Each row was made from one small tree. The marks that hang from a mark follow it in brackets, in alphabetical order. Every link used is in the known rows. Write each row's tree.
Known rows
funezo[taka[mono[narad zodu]]]: [  8.1 -12.2  -4.9   1.6 -10.0   6.7  10.0  -0.1 -11.5  -1.6   0.0  -2.8
  12.2  -4.2  18.2   0.3  11.3 -11.2  10.2 -10.0  -0.1  10.7  -5.0  -1.2]
merad[narad[funezo] taka[zodu]]: [ -3.3   4.9  -1.0  -2.6 -21.3   4.8   1.4   5.6 -18.3   1.2  -2.2  -7.3
  -2.9   0.0  22.2  10.1   9.1   3.0  -4.1  10.2   3.9   9.3  -4.2  -3.1]
danoz[mono zodu[merad]]: [  2.3   0.4  10.3 -25.5  -7.1  -7.9  -4.7  -4.3  -9.6  -9.5   1.3  -7.7
  -6.6  -6.0  -4.6  25.1   6.1  -0.7   6.6   2.2   1.2 -12.4  -2.6  10.7]
penin[taka[zodu]]: [ -0.4   7.4  -1.6   4.7  -3.4   7.4   1.7   0.7   5.4   2.7   2.8 -11.6
  -3.4   1.8   8.2  10.1   3.3  -0.6  -9.9   0.4   2.7   6.7  -5.5  -1.6]
merad[taka[mono]]: [ -5.3   5.0  -2.4  -1.5 -10.9   3.8   4.6   2.1 -11.8  -4.6  -0.7   5.9
   9.0  -2.4   2.0   6.0   3.3  -1.0   4.0   3.0   3.3   3.6  -6.7  -3.0]
funezo[narad[merad mono[penin]] taka[zodu[danoz]]]: [  0.5  -4.6  -5.4 -13.4  -0.5  11.1   1.7   6.0 -13.5   6.8  -6.6  -9.5
  -4.8  18.6  15.7  29.9  13.7 -16.8  19.8   9.6  25.9   9.0  -2.2   2.3]
danoz[sokub[funezo[narad taka[mono]]] zodu]: [ -0.5   6.3   0.6 -39.1  -8.1   4.0  15.1  -7.4 -43.3   5.6   7.6  -4.0
   7.6   4.2  17.7  28.3   6.7  -3.4   8.9   0.3   8.8   0.0  -1.5   3.5]
narad[funezo[taka] merad mono[penin]]: [  3.5 -14.3 -11.3 -23.1  -1.8   4.8  -8.8  -0.2 -12.6   5.0  -7.2   2.8
   0.4  13.0  14.4  12.9   0.6 -12.0  18.7  -1.4  23.3  15.2   1.9  -2.2]
taka[mono zodu[merad]]: [ -0.6   2.8   0.1 -32.0  -4.5  -0.1   1.0  16.2  13.5  -8.6  -4.1  -7.8
   0.1   4.1  -0.7  13.5   8.8  -3.9   9.8   3.0   5.3  -8.7 -13.5  -5.2]
sokub[funezo[narad]]: [ -0.1  -2.3  -4.4 -12.5  -0.4  -3.9   8.1  -1.0 -22.6   2.6  -5.1   0.9
  -3.2   9.4  18.1   3.8  -3.1  -8.4   5.2  -0.6   6.4   2.4   0.1  -3.6]
mono[narad penin[taka]]: [ -3.1 -13.3  -3.2   5.8  -1.5   1.5  -2.4  -9.4 -10.4   1.5  -4.9   2.0
  -5.3   1.0  25.2  18.2  -3.5  -9.0  -3.2  -9.3  -9.6  10.7  -3.9  -0.9]
zodu[danoz[mono sokub]]: [ -4.8   6.4  13.9 -30.1  -9.8   6.2  -0.5  -3.8 -17.9  -6.4  11.1 -11.4
 -20.6   1.3  -8.9  21.8   6.1   1.4   7.2   3.4   3.4 -12.7  -0.6  15.6]
narad[funezo merad mono[penin]]: [  1.3 -14.3  -7.5 -28.6  -6.2  -1.4 -10.6   5.5   3.8   1.7  -9.2   1.5
  -7.6  11.4  10.6  12.7   3.0 -10.2  21.8   1.3  19.9   2.7  -0.4  -4.3]
funezo[narad[mono]]: [ 3.2  2.9 -6.6  6.1  1.0 -7.0  2.7  1.4 -8.8  2.1 -6.2  1.2 -0.8  6.1
  7.2 -0.5  6.4 -6.3 16.3 -1.8 12.8  2.3  0.3 -1.1]
funezo[narad[merad] taka[mono[penin] zodu[danoz]]]: [ -5.7  -2.6  -5.6 -24.9  -1.9  15.8   8.1  11.1  -9.6   5.8  -3.6  -7.6
   4.2  17.3  16.8  31.1  15.3 -13.0  15.6  14.1  20.4   3.3  -6.7  -1.4]
funezo[narad]: [ 0.2  1.5 -3.8  4.7  3.1 -1.5  4.2 -0.9 -9.8  4.4 -4.3  0.7  2.3  4.3
 10.2 -2.4  3.8 -3.0  2.5  2.3  3.5  1.4  2.2 -4.2]
mono[penin]: [ -3.3 -10.9   1.4  -3.1   3.2  -0.4  -4.2  -2.6  -2.4   0.8  -0.7   1.0
  -1.7   3.8   6.6  16.4   1.6  -2.2   6.1   0.0  -7.6  -1.9   0.1   0.9]
zodu[danoz]: [ -2.6   2.2   4.4  -6.0  -1.4   4.8   4.1   3.2  -2.0  -4.5   1.9  -2.6
 -12.1   5.7  -3.4   5.2   0.0  -3.0  -2.1   5.5   5.3  -2.7  -1.9   8.2]
penin[funezo[narad[merad mono] taka[zodu]]]: [  4.0   2.6 -14.7 -13.6  -3.4   4.7   3.3   6.8  -3.9  14.6  -8.5  -4.9
  11.9  14.5  18.8   6.2   5.5 -11.8  11.3   0.6  29.8   8.9   2.0  -5.2]
funezo[taka]: [  1.9  -0.2  -4.3   6.3   3.2   6.3   1.9  -6.0 -16.5   3.4   2.5   1.1
   8.4   1.6   2.9   0.5  -3.0  -1.6  -4.0  -2.4   3.3  11.9   2.4   2.0]
merad[narad[funezo] taka[mono[penin zodu[danoz[sokub]]]]]: [ -8.0 -11.3   8.1 -37.7 -26.3  11.3   6.3   2.9 -27.5  -4.7  -0.6  -6.9
 -16.2   2.1  22.2  30.1  19.7  -6.6  10.2   6.9  -0.8   2.8  -7.2   7.2]
narad[funezo[taka] merad mono[penin zodu[danoz]]]: [  7.7 -22.6  -4.8 -25.8  -6.7  11.4  -1.8   3.0 -10.1   0.3  -6.5  -7.9
 -12.9  13.4  13.9  15.5  11.0 -19.8  17.6   1.3  26.2  14.1   0.4   6.7]
merad[narad[funezo] taka[zodu[danoz]]]: [ -6.4   7.6   3.1  -9.0 -22.7   9.4   6.4   9.4 -20.0  -2.9  -0.3 -10.3
 -15.2   5.9  18.9  15.0   9.7   0.2  -6.3  15.8   9.1   6.9  -6.5   4.7]
merad[narad[funezo mono[penin zodu[danoz]]] taka]: [ -0.2 -15.9   2.2  -5.8 -22.7   2.2   2.0   1.9 -25.2  -6.0  -7.2  -4.7
 -19.8   5.4  23.7  21.2  16.1 -11.9  14.3   3.9   8.2  12.3  -4.0  11.3]
danoz[mono[narad[funezo] zodu] sokub]: [  8.2 -13.9   7.9 -29.3 -20.2   2.9  -1.8  -4.7 -17.7  -4.6   6.3 -16.4
 -15.3  -7.4  18.3   7.4  13.5  -5.1  13.3  -6.5  -4.5  -7.2   1.3   2.7]

Which tree is each row?
[  6.0 -10.5  -4.7 -18.6  -8.2   6.3  13.2   0.7 -19.0  -2.2   2.0  -3.6
   7.2   2.3  13.0   6.6   5.2 -11.7  10.4  -7.0   7.9  10.3  -5.4   1.6]  sokub[funezo[taka[mono[zodu]]]]
[ -0.9 -11.9  -6.3 -41.6  -0.5   5.6  -1.0  10.9  -7.0  -4.8  -2.5  -6.8
   0.1  14.8  16.1  26.0   6.1  -6.6  12.9   3.0   7.5   0.9 -10.5  -3.9]  narad[funezo[taka[mono[penin] zodu[merad]]]]
[  0.1  -0.8 -12.3   1.0   6.5   1.7   8.8  -4.9 -20.0  12.4  -2.6   5.1
  12.6  11.3  18.9  -3.1  -5.2  -4.7  -5.3  -4.2   8.3   8.3   6.9  -0.6]  penin[funezo[narad taka]]
[ -3.1 -13.0  -1.0 -58.1 -15.4  14.0   1.1   2.2 -21.6   4.8  -1.0  -7.7
   3.7   6.9  29.9  41.3   6.5 -15.2  20.2  -3.5   6.0   4.8  -9.8  -6.0]  danoz[sokub[funezo[taka[mono[narad[merad] penin] zodu]]]]
[  0.2 -20.5   6.8 -52.5  -9.1  10.4  -1.7  -3.6 -32.0  -3.0  -8.0  -9.3
 -21.3   9.4  21.4  27.3  11.1 -13.0   1.5  -1.7   2.0  12.2  -1.7  11.7]  mono[penin zodu[danoz[sokub] merad[narad[funezo[taka]]]]]
[ -2.0   5.5  -5.2  -1.9 -11.4  10.8   0.0   3.7  -9.9   7.9 -10.9  -5.7
   7.7   1.7  16.0   9.7  10.6  -8.4  -0.4  12.6  13.8   8.8   0.0 -13.1]  funezo[narad[merad[taka[zodu]]]]
[  4.3 -15.7   0.6   0.3  -1.3  -0.5   5.6   2.0  -8.9  -1.8  -5.7  -7.5
 -15.4  11.6  13.9  16.8  18.4 -16.6  22.2   1.2   7.3  -0.2  -0.8   8.4]  funezo[narad[mono[penin zodu[danoz]]]]
[  2.9 -16.7   8.8 -51.7 -10.8   0.6  -8.2 -14.7 -42.2  -5.5   3.2  -9.2
 -11.5   0.4  23.0  44.4   4.8  -6.2  11.1  -4.9  -5.8  -3.7  -0.1  10.4]  danoz[mono[narad[funezo[taka]] penin] sokub zodu[merad]]
[-13.0  -8.0   0.7 -42.4 -16.2   1.9   1.8   9.3 -23.8 -12.4 -13.8   5.4
 -15.8  11.8  19.4  28.5   4.6  -9.5   7.9   8.9   8.8   5.4 -14.1   5.4]  zodu[danoz merad[narad[funezo] taka[mono[penin]]]]
[  6.8  -9.2  -7.9 -17.3   1.6   3.7   8.3   3.5 -15.2  -1.5 -11.8  -1.4
  10.2   4.6  12.6   0.8  12.2 -15.1   9.9  -4.9   9.7  10.8  -4.4  -4.0]  funezo[narad taka[mono[zodu[merad]]]]
[  1.1  -1.2   3.4 -33.7 -11.9  -9.0  -1.2   3.2 -10.9  -3.8  -8.2  -2.8
  -8.1  -0.1  14.1  14.5   5.2  -0.4  -1.7   4.8   4.5   0.0  -3.7   4.3]  danoz[zodu[merad[narad[funezo]]]]
[  8.1 -13.9  -7.1 -34.5  -4.3   5.1   3.5   6.2  -7.2  -7.9  -6.7  -4.8
   1.4   5.5  10.3  -2.4   7.2 -11.5   7.6  -5.5  12.6   8.9  -5.9  -2.2]  narad[funezo[taka[mono[zodu[merad]]]]]
[-10.7  -7.0   9.5 -45.4 -23.9  13.0   8.4   3.6 -31.6  -8.4   3.9 -10.4
 -16.4   7.4  27.8  49.3   7.7 -11.9  13.6   3.8  -5.1  -5.5 -15.4   4.1]  merad[taka[mono[narad penin] zodu[danoz[sokub[funezo]]]]]
[  2.8 -24.2   6.7  -2.8  -7.0   5.4   3.7  -0.5  -3.7  -4.9  -2.8  -8.0
 -16.1   2.5  20.0  17.5  11.5 -14.3   7.7  -1.9 -11.4  -1.1  -3.2   7.3]  mono[narad penin zodu[danoz]]
[  4.8 -26.5  -0.4 -12.0  -2.9   1.7  -4.4  -6.6  -3.7  -4.5 -16.3  -4.0
 -11.6  -0.9  27.3  17.0   3.7 -19.1  -2.5 -15.2 -11.1  13.7  -6.8  -1.6]  mono[narad penin[taka] zodu[merad]]
[ -2.6   0.3   9.9 -42.0 -12.4  -0.2  -1.1  -7.4 -27.6  -3.7   8.9  -7.1
 -13.7  -0.8   3.5  22.4  -0.9  -1.3  12.3  -3.9   1.5  -8.0  -0.5   7.6]  danoz[mono sokub[funezo]]
[  0.6  -1.7 -12.7 -31.9  -7.2   9.5   1.8   8.0  -5.1   2.9  -3.7   3.3
  10.9   7.6   7.7  -1.8   0.9  -6.2   8.8   4.0  26.1  10.3  -2.7  -7.4]  narad[funezo[taka[mono]] merad]
[ -3.9  -7.1   3.3 -21.0  -3.5   7.4   9.1  -2.6 -43.7  -0.2   7.3 -13.6
 -14.2  18.5  24.2  43.2   7.1 -11.3  16.5   8.4   9.2  -0.8  -2.8  12.4]  sokub[funezo[narad taka[zodu[danoz[mono[penin]]]]]]
[ 12.0 -10.6  -8.9  -2.8  -3.5   0.3  11.2  -5.1 -33.8   3.2  -5.3  -4.1
   0.9   7.9  22.2   2.6   7.4 -18.0  17.1 -10.0  16.8  18.5   1.8   1.9]  sokub[funezo[narad[mono[zodu]] taka]]
[  1.4 -16.6  13.6 -23.6 -10.5   4.1  -6.8  -9.9 -13.5  -1.2   7.7 -14.0
 -11.8  -6.5   4.6  30.1  17.4  -3.4  16.6  -3.8 -13.6  -9.7   2.9   8.9]  danoz[mono[penin zodu] sokub]
[ -7.4   3.0  11.2 -46.5  -8.4   3.2  -1.9   2.0 -15.1  -5.9  -9.3  -3.5
 -21.2   2.6   1.7  18.4   3.8  -5.3  -3.1   1.2   3.2   1.6  -6.4  10.6]  zodu[danoz[sokub] merad[narad]]
[  5.3  -9.2  -8.3  -3.3  -3.9   4.6   3.4  -3.6 -23.2   0.8  -0.1   0.0
   2.0   4.2  23.1  -4.3  -4.8  -5.6  -0.6  -5.5   4.1  13.0   0.6  -2.4]  mono[narad[funezo[taka]]]
[ -4.0  -0.1  -3.8   2.3 -16.2   3.0   5.3   1.2 -16.9  -6.0  -4.0   6.7
   8.9  -5.2  15.4   6.0   2.7  -5.8   6.5  -2.1  -2.2   4.9  -8.9  -5.0]  merad[taka[mono[narad]]]
[  1.0 -23.5   5.2 -26.0  -6.8  13.5   6.1  -9.8 -21.3   4.1   2.6  -8.7
 -10.2   6.5  26.9  24.0   4.7 -14.3  -0.4 -10.2  -9.0   2.6   2.3  12.0]  mono[narad penin[funezo[taka]] zodu[danoz[sokub]]]
[  4.9   1.1 -13.8  -3.5   0.6   3.5  -0.9  -1.6 -17.7   9.4 -11.4   4.1
  10.6   8.1  10.0   0.1   3.8 -13.4  14.0  -1.0  29.1  18.4   3.8  -4.3]  funezo[narad[merad mono] taka]
[  1.1   2.5  -9.8   0.3   2.2   5.1  10.3   1.4 -12.6  13.7   0.8  -6.7
  11.8  11.9  21.8   5.1   2.3  -3.5  -4.2   1.9   7.4   3.6   3.0  -2.2]  penin[funezo[narad taka[zodu]]]
[  1.4  -6.4  -6.1  -8.3  -9.5   0.6  -1.9   4.2 -20.7   4.4   0.2  -7.1
  -2.3  11.5  25.5  25.4  11.8  -3.1  17.6   1.5   9.7  13.1  -4.3   4.6]  merad[narad[funezo[taka[zodu]] mono[penin]]]
[ -0.7  -1.2  -1.3 -26.6 -12.2  11.0  17.2   9.3 -20.5  -6.7   6.5  -8.7
  -5.4  10.8  22.6  22.3   2.3 -12.6  10.6   0.7  10.6   3.2 -14.3   5.6]  sokub[funezo[taka[mono[narad] zodu[danoz]]]]
[ -4.3 -16.6  -2.2  -4.8 -13.0   6.6  -8.1  -5.3 -15.4   2.2 -14.1   7.0
   4.2  -2.7  23.6  20.2   0.3 -13.5   4.0   0.6  -1.9  12.1  -1.5  -8.1]  mono[narad[merad[taka]] penin]
[ -2.1  -2.3   7.7  -8.1 -12.0   0.8   2.8  -0.6 -14.2 -10.2   4.6  -5.4
 -16.3   0.6   6.4  13.9   2.9  -5.3  10.3   0.8   2.0  -7.5  -4.8  12.4]  zodu[danoz[mono[narad]]]
[ -7.1   4.8  -5.8 -12.5 -21.6   0.7   5.9   6.8 -21.4  -2.6  -4.7   6.1
   4.0   0.0  17.8   4.3   6.0   1.5   4.6   5.8   8.3   8.5  -7.3  -3.1]  merad[narad[funezo] taka[mono]]
